Every row comes from one small tree of marks. Brackets hold a mark, then the marks that hang from it, in alphabetical order. Every link used is in the known rows. Which tree was each row made from?
Known rows
[dubadu [gafino [gibor muge]] vukosuz]: [-4.219 -0.780  0.187  0.396 -2.876 -0.644  0.541  6.091  2.611 -1.660
 -4.067  0.223 -2.165  0.327  0.624  0.655  2.102  1.462 -0.630]
[muge [dubadu gibor zalem] gafino vukosuz]: [ 5.549  1.100  0.631 -0.478  0.568  1.875 -1.053 -5.799 -1.306  1.822
  4.278  0.501  2.198 -0.437 -0.054  0.899 -1.963 -1.361  0.562]
[gafino [gibor muge vukosuz]]: [-2.679 -0.176 -0.670  0.157  1.022 -1.834  0.803  5.913  1.421 -2.407
 -2.062 -1.071 -0.291 -1.019 -0.164 -0.475  2.075  0.133 -0.763]
[dubadu gafino [gibor vukosuz] zalem]: [-3.522 -1.713  0.009 -0.060  1.187  0.170 -1.645  0.093  0.595  1.614
  1.872 -0.345 -1.451  0.171  0.649  2.640  0.249  2.238  0.267]
[gafino [gibor [muge [dubadu zalem]]] vukosuz]: [ 2.313  1.782  0.909  0.415 -0.444  0.540  0.755 -7.298  1.714 -1.683
  1.619 -0.133 -1.136 -0.983 -2.514 -0.008  1.922 -3.644  0.042]
[dubadu gafino [gibor [muge vukosuz]]]: [-1.518 -0.151 -0.156  0.738 -0.278 -0.070  0.122  3.790  1.322  0.654
 -1.552  0.466  0.895  0.033  0.402  0.460  0.763  2.631 -0.535]
[dubadu [gafino [gibor muge]] vukosuz [zalem tema]]: [-4.995 -1.704  0.360  0.337 -1.637  0.433 -0.316  2.708  2.451 -0.068
 -2.501 -0.083 -1.635  2.581  1.715  1.892  1.355  1.346  0.666]
[muge dubadu [gafino vukosuz]]: [ 3.373  1.950 -0.285 -0.549 -1.311 -0.272  0.908 -2.122 -0.617 -1.401
  0.538  0.402 -0.659 -1.277 -2.196 -2.476 -1.954 -3.318 -0.610]
[gafino gibor]: [ 0.221 -0.404  0.046 -0.702  0.015 -1.048  2.127  2.346  0.899 -0.929
 -2.495 -0.684 -3.100 -1.456 -1.791 -2.214  0.108 -0.335 -0.009]
[gafino [gibor [muge [dubadu zalem]] vukosuz]]: [-1.051  0.544 -0.010  0.252  0.798 -0.496 -1.226 -2.629  0.019 -1.829
  2.069 -0.802  0.755 -1.242 -0.428  1.775  2.948 -2.040 -0.686]
[gibor muge]: [-0.295 -0.324 -0.109  0.335  1.314 -1.953  1.692  2.579 -2.745 -1.744
 -2.412 -0.314 -1.328 -0.775 -0.725 -3.082  2.436  1.169 -1.343]
[muge dubadu gafino vukosuz]: [ 4.094  1.481 -0.240 -0.751 -0.499  0.252  0.315 -0.149 -1.666 -0.027
  0.636  0.269  1.456 -0.677 -0.997 -1.785 -2.503 -2.245 -0.890]
[muge dubadu [gafino gibor] vukosuz]: [ 3.743  1.887 -0.122 -0.940 -1.625  1.002  0.839  0.367  1.300 -0.633
  0.063  0.147  1.066 -1.169 -1.211 -0.767 -2.520 -3.179 -0.102]
[gibor [muge gafino]]: [ 1.737  0.590 -0.229  0.019  0.053 -1.051  1.634  4.456 -2.794 -2.016
 -2.211  0.352 -0.445  0.156 -0.133 -3.089  1.450 -0.121 -1.168]
[dubadu [gafino gibor] vukosuz]: [-3.798 -1.280  0.447 -0.513 -2.703 -0.407  0.800  4.966  3.025 -0.372
 -3.413 -0.069 -3.518 -0.037 -0.149  0.498 -0.348  1.179  0.014]
[dubadu gibor vukosuz zalem]: [ 0.744 -1.805  1.250 -0.103  1.349 -0.158 -0.532 -2.773 -1.002  1.749
  0.927 -0.153 -1.463 -0.106  0.752  0.462  0.285  2.661  1.004]
[muge dubadu]: [ 0.280  0.219 -0.071 -0.225  0.586 -1.849  0.297 -0.843 -3.441 -0.852
 -0.304 -0.617 -0.806 -2.495 -1.450 -2.298  0.098 -0.753 -1.823]
[zalem tema]: [-2.260 -1.429 -1.003 -0.434  1.783 -2.107  1.432  4.281 -2.083  0.304
 -2.947 -0.921 -1.510  0.001 -0.239 -3.077 -0.905  1.243 -0.302]
[dubadu [gibor [muge vukosuz]]]: [ 1.170  0.051  0.027  0.608  1.907 -0.465  0.909  2.429 -0.336  0.318
 -1.039 -0.037  1.769 -0.768  0.274 -1.122  0.837  2.264 -0.394]

Write each row's tree
[-0.500 -0.917 -0.032  0.276  0.393  0.124 -1.080  1.701 -1.611  0.643
 -0.010  0.450  1.955  2.037  3.413  0.762  0.005  2.566  1.268] => [dubadu [gibor [muge gafino]] vukosuz [zalem tema]]
[ 0.492  2.160 -0.091  0.438 -1.274 -0.876  1.366 -1.789  1.705 -2.824
 -0.891 -0.353 -0.254 -2.168 -2.347 -1.290  1.301 -2.940 -0.816] => [gafino [gibor [muge dubadu]] vukosuz]
[ 3.385  0.615 -0.276 -0.450  0.737  1.700 -1.386 -3.574 -1.281  2.425
  3.347  0.311  3.327  0.560  1.277  0.843 -3.302 -0.806  1.047] => [muge [dubadu gibor [zalem tema]] gafino vukosuz]
[-3.418 -0.575 -0.091  0.068  0.434  0.098 -2.997 -2.789 -0.955  1.049
  3.718 -0.346  0.466 -1.228  0.472  3.569  0.214  0.835 -0.640] => [muge [dubadu gafino [gibor vukosuz] zalem]]
[ 2.837  1.494 -0.332  0.045 -0.658 -0.581  2.181  2.063  0.383 -2.230
 -1.617  0.576 -1.064  0.344 -1.568 -3.289  0.280 -1.442 -0.267] => [gibor [muge [gafino vukosuz]]]
[ 3.764  0.755 -0.242 -0.092  0.385 -0.031  1.466  3.706 -1.038 -0.848
 -1.621  0.525  0.866  0.801 -0.287 -2.508  0.084 -0.469 -0.642] => [gibor [muge gafino vukosuz]]
[ 1.863  0.588 -0.173  0.102  0.864 -0.350 -0.332 -1.792 -1.309  1.127
  1.098 -0.241  2.167 -2.385 -0.553 -0.261 -1.433  0.314 -0.719] => [muge [dubadu gibor] vukosuz]
[-4.930 -0.988  0.127  0.696 -1.201 -0.239 -2.247 -0.254 -1.901  0.185
 -0.418  0.156  0.523  1.467  1.870  1.799  1.353  0.976 -1.113] => [gibor [muge [dubadu gafino vukosuz [zalem tema]]]]
[ 0.106 -0.585  0.789 -0.047 -0.277  1.088  0.569 -4.420  2.429  1.672
  1.592  0.580 -3.523  0.360 -1.700  0.943 -0.466  0.816  1.227] => [dubadu [gafino vukosuz] gibor zalem]
[-1.313  0.325 -0.100  0.383  0.441 -0.246 -0.302 -2.486 -0.674 -1.122
  0.181 -0.679  0.842 -0.425  0.047  0.387  1.810 -1.874 -0.014] => [gafino [gibor [muge [dubadu [zalem tema]]]]]
[-1.827 -0.566 -1.152  0.157  2.134 -0.201 -1.420  3.507 -0.967  0.144
  1.513 -0.155  2.803  1.849  3.110  1.222  0.104  1.713  0.891] => [dubadu [gibor [muge gafino] vukosuz] [zalem tema]]
[ 0.683  0.418  0.715 -0.452 -1.632  2.091 -0.391 -5.124  2.778  1.239
  1.713  0.093 -1.052 -0.116 -2.044  2.198 -0.612 -2.722  0.272] => [muge [dubadu [gafino gibor] zalem] vukosuz]
[-2.386 -1.250 -0.144  0.538  0.962  1.197 -0.625  0.983  0.992  2.398
 -0.021  0.337  1.481  2.120  1.501  1.740  0.260  2.234  0.765] => [dubadu gafino [gibor [muge vukosuz]] [zalem tema]]
[-2.034 -0.831  0.123  0.731  0.951 -0.938 -1.603 -2.402 -3.496 -0.136
  0.205 -0.468  1.347  0.754  1.614  0.286  1.519  0.504 -0.574] => [gibor [muge [dubadu vukosuz [zalem tema]]]]
[-1.682 -2.610  0.241  0.007  1.798 -0.461 -0.650 -0.541 -0.852  2.258
 -0.043 -0.322 -0.526  0.981  2.166  0.630 -1.035  3.309  1.735] => [dubadu gibor vukosuz [zalem tema]]
[ 1.070  1.501 -0.036  0.421 -0.391 -0.225  0.715 -0.209  0.755 -1.609
 -0.784 -0.388  1.677 -1.718 -1.228 -0.534  0.985 -2.147 -0.991] => [gafino [gibor [muge dubadu vukosuz]]]
[ 2.188 -0.505  0.926  0.250 -0.069  0.577 -0.862  0.027 -1.445  0.002
  0.973  0.816  0.533  1.028  2.157  0.662  1.355  2.075  0.589] => [dubadu [gibor [muge gafino]] vukosuz zalem]
[ 5.712  1.375  0.694 -1.007 -0.920  2.409  0.038 -5.252  1.077  0.658
  2.662  0.399  0.173  0.045 -1.515  0.536 -1.688 -4.065  0.811] => [muge [dubadu zalem] [gafino gibor] vukosuz]
[-1.263  0.533 -1.158 -0.909  0.141  0.487 -1.596 -0.296  0.246 -0.377
  2.255 -0.729  1.420  0.478  0.715  1.364 -1.967 -2.814  0.775] => [muge [dubadu [zalem tema]] [gafino [gibor vukosuz]]]
[-1.990 -1.183 -0.183 -0.081 -0.022  0.715  0.375 -2.249  2.978  2.242
  0.453  0.214 -2.366  1.547 -0.543  0.976 -1.891  1.083  1.657] => [dubadu [gafino vukosuz] gibor [zalem tema]]
[ 0.872  0.458  0.025 -0.477 -1.543 -0.773 -0.575  0.981 -2.909 -0.997
 -0.243  0.232  0.326 -0.850  0.578 -1.235 -1.382 -0.809 -1.141] => [muge [dubadu vukosuz] gafino]
[-3.588 -1.638  0.264  0.134 -1.402 -0.817 -0.543  4.281  0.602  0.895
 -1.830  0.214 -1.698 -0.476  1.272  0.853 -0.542  4.130 -0.256] => [dubadu gafino gibor vukosuz]
[-1.873  0.999 -0.316  0.333 -1.805 -0.269 -0.302 -1.967  1.510  0.043
  0.854  0.358 -0.712 -1.926 -1.529  0.568 -1.296 -0.134 -0.783] => [muge [dubadu [gafino vukosuz] gibor]]
[-2.657 -0.144 -0.135  0.197 -1.202  1.016  1.302 -0.446  4.979 -0.398
 -1.719  0.071 -2.788  2.158 -1.206  0.724  0.730 -1.139  1.150] => [dubadu [gafino [gibor muge] vukosuz] [zalem tema]]
[ 4.763  0.381  0.753  0.112  1.124  1.646 -0.015 -1.854 -0.535  0.928
  1.748  0.783  1.546  1.255  0.595  0.188  0.427  0.512  0.871] => [dubadu [gibor [muge gafino vukosuz]] zalem]
[ 2.644 -0.289 -0.306  0.136  1.581  1.266 -0.218  0.575 -0.499  1.603
  0.858  0.528  2.903  2.301  1.959  0.148 -0.822  0.767  1.287] => [dubadu [gibor [muge gafino vukosuz]] [zalem tema]]
